What can hang from each mark
X: B V W
U: B V
E: N X
V: U
W: U X
D: U
B: U X
N: E

Every row comes from one small tree of marks. Brackets hold a mark, then the marks that hang from it, in alphabetical order. Every link used is in the known rows. Which tree was each row made from?
Known rows
[D U]: [112 110 153 113 99 104 299 -193 52 10 -182 174 -152 -94 79 9 -71 186 -45 31 -27 -100]
[B [U V] [X W]]: [684 184 -198 322 -15 39 172 -2 363 29 -207 17 150 88 124 397 -79 305 588 119 106 -154]
[E N [X B W]]: [-308 -171 -398 171 29 251 -168 -94 277 330 -173 -316 448 -47 -165 -33 -29 360 -203 -139 -254 97]
[X V W]: [-168 74 -106 304 222 145 36 -141 68 24 -68 -192 138 109 -131 157 -149 175 189 26 -117 -144]
[W [X B [V U]]]: [-477 398 -215 127 729 83 252 -250 207 -82 -413 -173 -225 58 293 22 -124 159 432 76 -358 -248]
[V U]: [175 302 104 6 91 38 292 -99 13 -64 -136 184 -298 133 63 35 -23 178 71 70 86 -124]
[X W]: [-23 -148 -74 326 -125 105 7 -58 12 69 -32 55 273 65 -180 15 -76 119 134 6 -110 -106]
[D [U [B [X V W]]]]: [275 286 -98 209 332 7 395 -463 238 40 -397 -19 118 56 309 95 -4 477 -32 134 -130 -112]
[U [B [X W]] V]: [712 339 -357 161 109 -204 116 -330 254 118 -266 -117 121 207 345 247 174 423 274 319 -29 -11]
[U [B [X V]]]: [210 321 -274 -87 367 -191 120 -309 235 -8 -244 -280 178 137 395 97 136 302 -65 124 -59 53]
[N [E [X [B U] V]]]: [-173 -2 -309 -49 322 89 39 44 59 96 -278 -397 172 -5 244 296 -18 279 38 -207 -128 74]
[N [E X]]: [-175 -231 -106 -190 13 -19 -8 122 -112 138 -59 -314 279 -185 113 183 85 77 -174 -133 -64 176]
[U B V]: [669 403 -170 4 132 -200 57 -297 67 91 -170 -94 -232 279 277 234 220 365 232 329 51 -47]
[N E]: [-89 -244 -72 -134 -45 -118 -23 52 -128 55 17 -46 205 -138 148 120 3 -6 -187 -183 30 120]
[X [B U]]: [135 138 -294 218 119 125 37 -40 202 -16 -298 115 -24 226 166 45 -86 264 286 -129 -88 -108]
[N [E [X [W [U B]]]]]: [-69 -33 -205 102 -84 -29 -56 -84 -189 215 -215 -178 448 -13 69 183 99 308 -127 14 -268 21]
[B X]: [78 32 -169 -64 79 -84 76 2 229 -25 -85 -59 229 -147 230 9 0 -33 -41 -21 -16 128]
[N [E [X V W]]]: [-282 -177 -166 13 158 74 12 35 -63 149 -101 -436 373 -104 33 281 -18 196 -42 -121 -139 72]
[W [U V] X]: [-64 606 -13 242 184 -54 -59 -160 -94 50 -236 105 -308 -93 88 139 -36 0 518 424 -391 -316]
[W U [X B]]: [-480 467 -253 325 268 34 -93 -199 -27 24 -415 189 -40 -48 163 -130 -107 32 325 178 -616 -272]
[E [X [V U] W]]: [-122 269 -60 187 314 273 231 -80 89 86 -238 -366 27 129 -106 221 -38 347 202 127 -164 -139]
[E [X B V W]]: [-306 142 -408 296 377 297 23 -95 184 141 -345 -428 224 125 3 115 -63 335 211 -8 -370 -38]
[D [U V]]: [456 320 106 135 133 63 310 -218 96 60 -196 160 -410 -46 153 191 -34 257 199 187 49 -121]
[E [X [B U] V W]]: [-131 175 -361 359 360 344 76 -47 241 114 -395 -393 192 221 -20 240 -94 444 396 -30 -295 -144]

Which tree is each row?
[248 274 -120 27 327 37 177 -3 359 -103 -192 -204 62 26 221 298 -116 189 293 -25 101 -91]
[B U [X V]]
[-267 514 -457 599 270 221 -96 -306 52 76 -399 99 63 235 6 35 -232 322 231 48 -488 -229]
[X B V [W U]]
[133 403 -97 287 351 79 292 -388 84 2 -273 -97 -37 370 29 190 -53 497 197 172 -76 -260]
[X [V [U B]] W]
[61 201 -232 318 -98 10 -7 -92 118 50 -192 156 383 -90 46 4 -92 68 45 89 -239 -53]
[B [X [W U]]]
[-245 -255 -115 60 -88 197 -148 -27 169 310 16 -376 435 -137 -310 52 0 261 -246 -47 -94 68]
[E N [X W]]
[412 362 -136 102 152 -78 375 -323 172 -9 -333 116 61 253 266 58 80 444 48 165 -22 -111]
[V [U [B [X W]]]]
[70 294 -192 189 315 58 291 -176 284 -40 -232 -96 147 24 157 156 -136 216 146 53 -58 -71]
[B [X [V U] W]]
[-170 70 -70 -193 281 28 159 22 -63 75 -146 -380 39 -84 166 293 21 198 -98 -86 -26 82]
[N [E [X [V U]]]]
[-405 340 70 12 610 31 279 -173 100 -97 -219 -230 -246 -23 148 101 -91 72 391 169 -198 -269]
[W [X [V U]]]
[-136 674 -291 352 303 -6 -80 -234 12 71 -435 159 -291 -3 237 49 -71 99 567 339 -536 -293]
[W [U V] [X B]]
[-583 653 -277 312 539 70 -63 -275 12 -12 -441 -20 -154 -12 203 -18 -164 78 364 198 -626 -306]
[W U [X B V]]
[149 552 -23 -34 472 -18 296 -328 77 -60 -237 -148 -322 298 211 171 21 378 66 161 22 -155]
[X [V [U B]]]
[-263 -92 -124 -189 243 7 9 71 -68 103 -77 -476 194 -152 138 269 34 103 -140 -122 -68 144]
[N [E [X V]]]
[353 242 -45 45 214 -71 382 -391 207 24 -359 75 60 -2 377 16 74 401 -133 121 -75 -30]
[D [U [B X]]]
[-118 286 -421 613 -77 175 -129 -220 -4 116 -369 343 210 189 -33 -109 -157 263 174 26 -479 -189]
[X B [W U]]
[-182 -323 -145 23 -66 44 -5 90 -106 174 -84 -282 460 -143 1 193 31 153 -89 -131 -139 108]
[N [E [X W]]]
[-193 334 -346 295 438 324 212 -153 192 103 -429 -308 30 215 42 141 -71 452 252 37 -317 -112]
[E [X B [V U] W]]
[422 438 -94 -60 210 -136 378 -298 172 -42 -309 83 -78 222 351 40 121 386 -13 163 41 -54]
[V [U [B X]]]
[283 85 -304 127 67 -154 98 -287 200 65 -245 -88 447 149 256 16 127 329 -22 121 -120 12]
[U [B [X W]]]
[-226 141 -313 -37 386 251 -94 -79 369 212 -218 -519 75 26 -13 188 -69 422 -85 -137 -92 27]
[E N [X [B U] V]]
[680 389 -128 238 191 -54 394 -455 253 108 -390 92 -50 72 358 205 71 528 178 281 -49 -109]
[D [U [B [X W]] V]]
